Known rows, with every way that one mark hangs from another:
q_979{q_364{q_395}}: [ 11  -2  -7 -29  28 -12 -20  14   2 -23  23  -4  23  -4   9  12  61 -17
  17  32  -5  13 -30  -3]
q_83{q_63 q_364{q_395{q_608} q_979}}: [-52 -62  53 -42 -10  -9   2  -3  16 -19  -4 -18 -34 -29  29 -50 -36   0
 -15  16  21 -26 -24 -29]
q_63{q_83{q_364{q_395}} q_737{q_608}}: [ 15  22  40  -8  12  19 -10 -30  24  43  59 -30  -2  -6 -48 -59 -17  21
 -13 -25  -3 -29  20  13]
q_364{q_395{q_608{q_737}} q_979}: [ -8   6  11  20  -8  -7   3  -8 -27 -17 -16  31 -33   4  48  22   5 -11
  30  33  -4 -22 -17  11]
q_979{q_364}: [ 18  -1 -38 -14  14   9 -13  19   5 -29  -1 -17  47   6 -22  13  68  -4
   7  30 -11  24 -27   4]
q_395{q_364{q_979} q_608{q_737{q_947}}}: [  4   0  -9  42 -12  20  -7  27   8  -7 -60 -24 -24  19  14  18  11  25
 -28   4  19  -1  -5  -1]
q_83{q_63 q_364{q_395 q_979}}: [-37 -44  32 -75   7 -28   4   0  10 -22 -13   2 -30 -41  16 -48 -38  -5
 -11   9  20 -15  12 -17]
q_395{q_364{q_979} q_608{q_737}}: [-10   2  -8  37 -14  32  14  17   0 -23 -19  -1 -37  18  14  15  16  24
 -13  34  21 -39  -8  19]
q_947{q_701}: [-11  42 -51  -6 -12  -4 -18  18 -13  -3   5  70  -7  22 -13  36  28 -10
  33  19 -17  23 -19   6]
q_608{q_737{q_947}}: [ -1  14 -29  17 -26   0  -7  22  -7  -4 -89  -6  31  17 -12  52  16  -6
  11   8 -15  28  16   1]
q_63{q_83 q_737}: [ 22  38  -9  38 -13  21  30 -38 -32   9  68  18  17  17 -52  10   9  38
   7 -14  -1 -11  15  24]
q_364{q_395 q_979}: [  5  19   4 -36  32 -32  -8 -10 -23 -30  12  51 -35 -18  41   5   7  -7
  24  19   7  16 -18  10]
q_83{q_63 q_364{q_979}}: [-32 -43   1 -56  -5  -9   8   4  12 -29 -36  -7  -8 -27 -15 -47 -32   8
 -18   5  16  -6  15 -13]
q_979{q_364{q_395{q_608{q_737{q_947{q_701}}}}}}: [ 20  17 -30  39 -11  -6 -42  40   7  32 -25   3  14  24  21  35  49 -30
  21   6 -23  14 -29 -25]
q_65{q_364{q_395 q_979} q_947{q_701}}: [ 56  33 -37 -17  70 -60  26   3 -44 -39  58  85  12 -26  59  33 -14 -64
  31   9   3  32  19   4]
q_364{q_395{q_608} q_979}: [ -9   1  23  -5  13 -14 -16 -14 -17 -28  17  30 -36  -6  53   2  11  -1
  20  21   6   8 -51   2]
q_63{q_83{q_364{q_395}} q_737{q_947{q_701}}}: [ 30  40  13  17  -2  -6 -22 -19   3  64  66  12 -21   0 -34 -21 -39   6
 -14 -47  12   2  23 -21]
q_65{q_364}: [ -9   3 -29  -5   6  -3  11  -6 -26 -34   7  10  47  20  -7  39   4 -28
   2  21   1  41  -1  12]
q_65{q_364 q_947{q_701}}: [ 33  24 -59   8  33 -22  29  16 -29 -36  31  53  65  -1   5  59  10 -56
  24  18 -12  38  16   2]
q_63{q_737}: [ -5  13 -14   2  -8  15  23 -23 -16  -6  29  13  12  15 -28  26  20  17
  17  -2 -14  -6   4  34]
q_65{q_364{q_395{q_608}} q_947{q_701}}: [ 14   9  -8  23  27 -23  18   8 -26 -26  65  40  39  -4  53  60   4 -64
  24  28  -2  17 -24 -14]

Rows:
[ 40 -10  -1  32  36 -26  51  -9 -44 -49  14  13  39 -21  69  47 -14 -56
  17  33   2  -8  17   7] | q_65{q_364{q_395{q_608{q_737}} q_979} q_947}
[  9   5  12  26  -3 -16 -15   2 -14  -3 -56   6 -21   1  53  21  -1 -10
  14   2  -2  15 -14  -8] | q_364{q_395{q_608{q_737{q_947}}} q_979}
[-67 -68  63 -17 -37  16  24 -24  18  16  38 -45 -10 -13  -3 -29 -33   7
 -15   0   7 -62  -6 -18] | q_83{q_63{q_737} q_364{q_395{q_608}}}
[-24 -40  35 -61   6 -17  34 -28   3   3  33   1 -37 -37   2 -49 -46  11
 -10 -18  12 -44  36   1] | q_83{q_63{q_737} q_364{q_395 q_979}}
[ 21  -6  -1 -15  47 -33  37   1 -32 -57  39  11  63 -23  40  57   1 -59
  14  32   8  26  12   0] | q_65{q_364{q_395} q_947}
[  2 -15  -2  24 -13  13  -7  16  -1  -9  -4 -25  26  14  19  30  55 -20
  20  49 -14 -28 -34  -4] | q_979{q_364{q_395{q_608{q_737}}}}
[-37  -6   1  41 -43  47  15  27  12 -14 -22 -22 -11  37  -9  41  32  20
 -14  51  12 -45 -15  10] | q_395{q_364 q_608{q_737}}
[ 21  20   9   8  -2  38  -4 -24  26  35  33 -41  22   5 -81 -61 -11  35
 -21 -28 -11 -19  26  22] | q_63{q_83{q_364} q_737{q_608}}
[  6  46 -62  23 -30  -7 -22  36  -8  23 -68  47   9  29 -14  58  16 -16
  26  -3 -26  30  17   0] | q_608{q_737{q_947{q_701}}}
[ 45  17   3  12  11  14  21 -48 -14   8  64  -2  -8 -12 -48 -51 -35  33
 -22 -25  18 -21  32  12] | q_63{q_83{q_364{q_979}} q_737}
[ 11  -3  50  16   9   2 -17 -29  -4  -8  52  -8 -31 -15  10 -49 -33  11
 -24  12  34 -14 -33 -26] | q_63{q_83{q_364{q_395{q_608} q_979}}}
[-15  -2   2  10   8  24  -2  11   8 -32  14   1 -43  12  17  -3  24  32
 -22  26  31  -9 -39   9] | q_395{q_364{q_979} q_608}
[ -4 -31   6 -49  11   1  -7  -2  45  34 -63 -52   4 -23 -38 -86 -34  30
 -31 -74 -14  18  47   7] | q_83{q_63{q_737{q_608 q_947}} q_364{q_979}}
[-13  -3 -11  51 -42  21 -14  16  -2  -1 -82 -29  30  27  -1  48  19  -3
   7  13 -14  22 -18 -11] | q_395{q_608{q_737{q_947}}}
[ 15  34 -21  33  -6 -26 -31  16 -18  23 -37  58 -46  12  52  25  -4 -20
  28  -9  -9  18 -14 -10] | q_364{q_395{q_608{q_737{q_947{q_701}}}} q_979}
[ 21  51 -46   0   6   4 -33  11  23  56 -24  23   2  25 -35  -4  24  15
  21 -60 -45  48  11  28] | q_63{q_737{q_608 q_947{q_701}}}
[-21 -30  34 -71  17 -11  11 -19  31  23   1 -17 -33 -36  -8 -85 -36  18
  -8 -38  -9 -32  37  20] | q_83{q_63{q_737{q_608}} q_364{q_395 q_979}}
[-29 -20  -4 -14 -25   0  26  -3  -1  14 -32 -19  26   1 -27   9   0  27
  -3 -44 -12  16  28   0] | q_83{q_63{q_737{q_947}}}
[ 43  28  30 -14  37   1  -9 -40  12  36  60  -9 -32 -21 -30 -85 -31  28
 -13 -40   1 -23  30  23] | q_63{q_83{q_364{q_395 q_979}} q_737{q_608}}
[-13 -41  39 -52  13 -29   8 -18  13  19 -10 -26 -26 -38   9 -51 -56  11
 -27 -52  13  -5  39 -14] | q_83{q_63{q_737{q_947}} q_364{q_395 q_979}}
[ 11  33 -38  47 -15  14 -20  41  10  18 -44  26 -49  30  17  22  11  14
 -12  -8  10   2  -5  -3] | q_395{q_364{q_979} q_608{q_737{q_947{q_701}}}}
[ 17   7  13  24 -15  30  18 -37  -4  17  64 -24  18   4 -69 -25 -25  30
 -20 -10  13 -28  24   4] | q_63{q_83{q_364} q_737}
[ -2 -18  14   3  12   9 -23   9   7 -18  30 -27  17   5  21  12  63 -15
   9  37  -6   3 -65 -14] | q_979{q_364{q_395{q_608}}}
[-24  -8   0  48 -39  40  -6  37  21   3 -62 -48   2  32  -6  44  23  19
 -28  18  14  -8 -11 -10] | q_395{q_364 q_608{q_737{q_947}}}
[-53 -69  67 -10 -31   8   2 -13  27  33  -2 -71   0 -16   0 -28 -40   9
 -31 -34   9 -21  -3 -34] | q_83{q_63{q_737{q_947}} q_364{q_395{q_608}}}
[  9  52 -52 -13   5  -6 -63  38  32  32 -68  26   8  22 -21   1  33  -3
  19 -29 -37  74 -12   6] | q_737{q_608 q_947{q_701}}
[-35 -48  17 -29 -27   9  15  -4  28  19 -36 -59  25 -14 -43 -25 -34  16
 -29 -39  -2  -2  36 -16] | q_83{q_63{q_737{q_947}} q_364}
